Each row comes from the steps of one path. Every step used is in the known rows, and no mark comes twice. Write the path behind each row, first mark first.
Known rows
x h t: [-1.39  2.95  3.04 -1.13 -1.82  0.89  3.12 -3.63 -0.83  2.59 -0.02 -2.66
  2.51  1.89  0.12 -2.25  0.80 -0.47]
z t: [-0.47 -0.15 -2.62 -0.37 -1.01  0.64  0.51  0.21 -1.90 -1.22 -0.43  0.67
 -2.12 -1.38  1.67  1.15 -2.31  1.24]
z x h t u: [-1.26  3.11  1.70 -0.76 -2.47  2.31  3.52 -3.60  1.80  0.46  1.83 -4.19
  2.41  1.75  1.31 -4.84 -3.18 -1.10]
u t: [-1.02  1.16  1.00  2.75 -2.81 -2.70 -0.22 -0.44 -1.12  2.20 -0.34 -1.77
  0.73  0.84  0.86 -1.04  0.45  1.53]
z t u x: [-0.76  2.41 -2.39  0.34 -1.60  1.53 -0.50  2.56 -0.35 -3.75  1.36 -0.07
 -0.09 -3.29  3.80 -2.53 -1.28  0.71]
u t z x: [ 0.20  2.53  1.14  3.04 -6.57 -1.99 -1.97 -3.97  0.58  0.19  0.59 -4.84
  1.61  2.29  2.58 -3.38 -1.52  2.09]
n t: [-0.66  0.41 -2.23 -0.63 -1.15 -2.42  1.22 -1.13  0.19 -0.60  0.18  0.08
 -0.99 -1.07 -0.71  0.33  2.58  0.14]
u x h t z: [ 0.85  5.36  3.40 -0.32 -4.78  0.59 -0.44 -4.48  0.18 -0.47  0.41 -4.51
  4.89  1.62  1.02 -5.35  4.05  0.86]
t u x h: [-1.90  4.18  1.34  0.48 -2.69  1.17  0.15  1.70  1.58 -1.13  2.36 -2.34
  2.85 -0.23  1.16 -4.73  1.01 -0.27]
u x h j: [-1.88  0.94  2.45  2.27 -3.87  0.84 -0.73  0.48 -0.95  0.53 -0.01 -3.13
  2.03  1.69 -0.72  0.93  3.43  0.53]
t h j: [-1.55 -2.49  2.83  1.78 -0.84  0.07 -0.47  0.78 -0.33  0.21  1.45  2.08
 -1.93  1.06  2.86  3.01 -1.91  0.12]
n x h t z: [-0.72  6.74  3.81  0.42 -2.67 -0.39  0.86 -4.43  1.29 -1.86  0.35 -4.20
  2.67  0.37  0.79 -3.95  0.31  0.21]
n t u x h j: [-4.07  2.41 -0.52  1.86 -4.40 -0.93  0.26  1.18  0.63 -0.85  2.49 -2.92
  0.92 -1.12  0.11 -1.39  3.93 -0.55]
x h j: [-4.62  0.13  2.22  2.55 -3.06  1.25  0.38  0.40 -1.22  3.10  0.35 -2.55
 -0.14  2.57 -0.49  3.00  0.35 -0.59]
z x: [ 1.42 -0.85 -0.73 -0.30 -0.92  0.21  1.30 -1.20  1.06 -1.23 -0.26 -1.56
  0.14  1.11 -0.27 -0.77 -2.88  0.09]
n x h: [-1.44  4.22  1.46  0.23 -1.66 -0.84  1.56  0.09  1.22 -1.94 -0.19 -1.45
 -0.21  0.40 -1.59 -0.90 -0.82  0.75]

Which path is each row?
[-2.52  3.40 -1.47  0.41 -3.49  1.76  0.46  1.58 -1.02 -2.36  1.38 -1.35
  0.64 -1.21  2.79 -3.28 -1.36  1.09]
z t u x h
[-3.92  2.56 -0.75  2.17 -4.06  2.51 -0.48  2.60 -1.21 -1.01  1.58 -2.24
 -0.42 -1.40  2.74 -0.15 -1.12  0.60]
z t u x h j
[ 0.76  3.60  1.83 -0.72  0.40  1.41  0.67 -1.24  1.57 -1.58  1.70 -1.83
  4.07 -2.52  2.45 -5.57  1.96 -1.40]
h t u x
[ 0.83  3.50  2.16 -0.21 -1.81  0.84 -1.34 -5.85  0.22  0.23  0.82 -2.94
  3.22 -0.05  2.66 -3.96  1.03 -0.30]
h t z
[-2.95  4.52  3.15 -0.58 -1.59  2.26  2.59 -2.22  0.48  1.65  2.45 -3.08
  2.82  0.83  1.82 -4.39 -0.42 -1.10]
x h t u
[ 0.74  3.61  3.30 -1.13 -2.47  0.46  1.46 -2.67 -0.31  0.22 -0.19 -3.02
  4.41  1.22 -0.33 -3.80  3.94  0.13]
u x h t
[-2.15  1.84 -2.73  0.34 -0.81  1.81  0.18  1.73 -0.54 -1.74  1.54  0.25
 -1.85 -2.69  3.83 -1.07 -4.12  0.30]
z t u
[-0.90  2.80  1.46 -0.48  1.06  1.86  1.58 -1.87  1.07  0.21  1.80 -1.18
  2.48 -1.86  2.49 -4.26 -0.48 -1.97]
h t u
[-0.44  3.08  1.20  0.62 -6.05  1.19 -0.62 -4.75  1.15 -0.63  1.18 -4.98
  1.63  3.70  1.36 -3.17 -2.23  1.19]
t z x h
[-1.46  5.03  3.71 -0.16 -4.09  1.01  0.47 -5.71 -0.15  2.10  1.29 -4.50
  3.35  2.67  1.82 -4.13  1.12  0.01]
x h t z
[ 1.99  2.75  1.81 -0.69 -2.58  1.27  0.00 -6.97  1.24 -1.23  0.48 -3.96
  3.06  0.84  2.69 -4.45 -1.15 -0.19]
h t z x
[-2.18  3.85 -1.34 -0.09 -3.92 -1.25  1.07  0.43  1.45 -1.81  2.47 -1.97
  1.37 -0.86  0.07 -4.03  3.74  0.03]
n t u x h
[-0.51 -0.40 -0.39 -1.26 -1.57 -3.43  1.61 -1.19  0.32 -1.44  1.41  2.60
 -2.09 -0.21  1.73 -0.18  0.10  0.70]
n t h
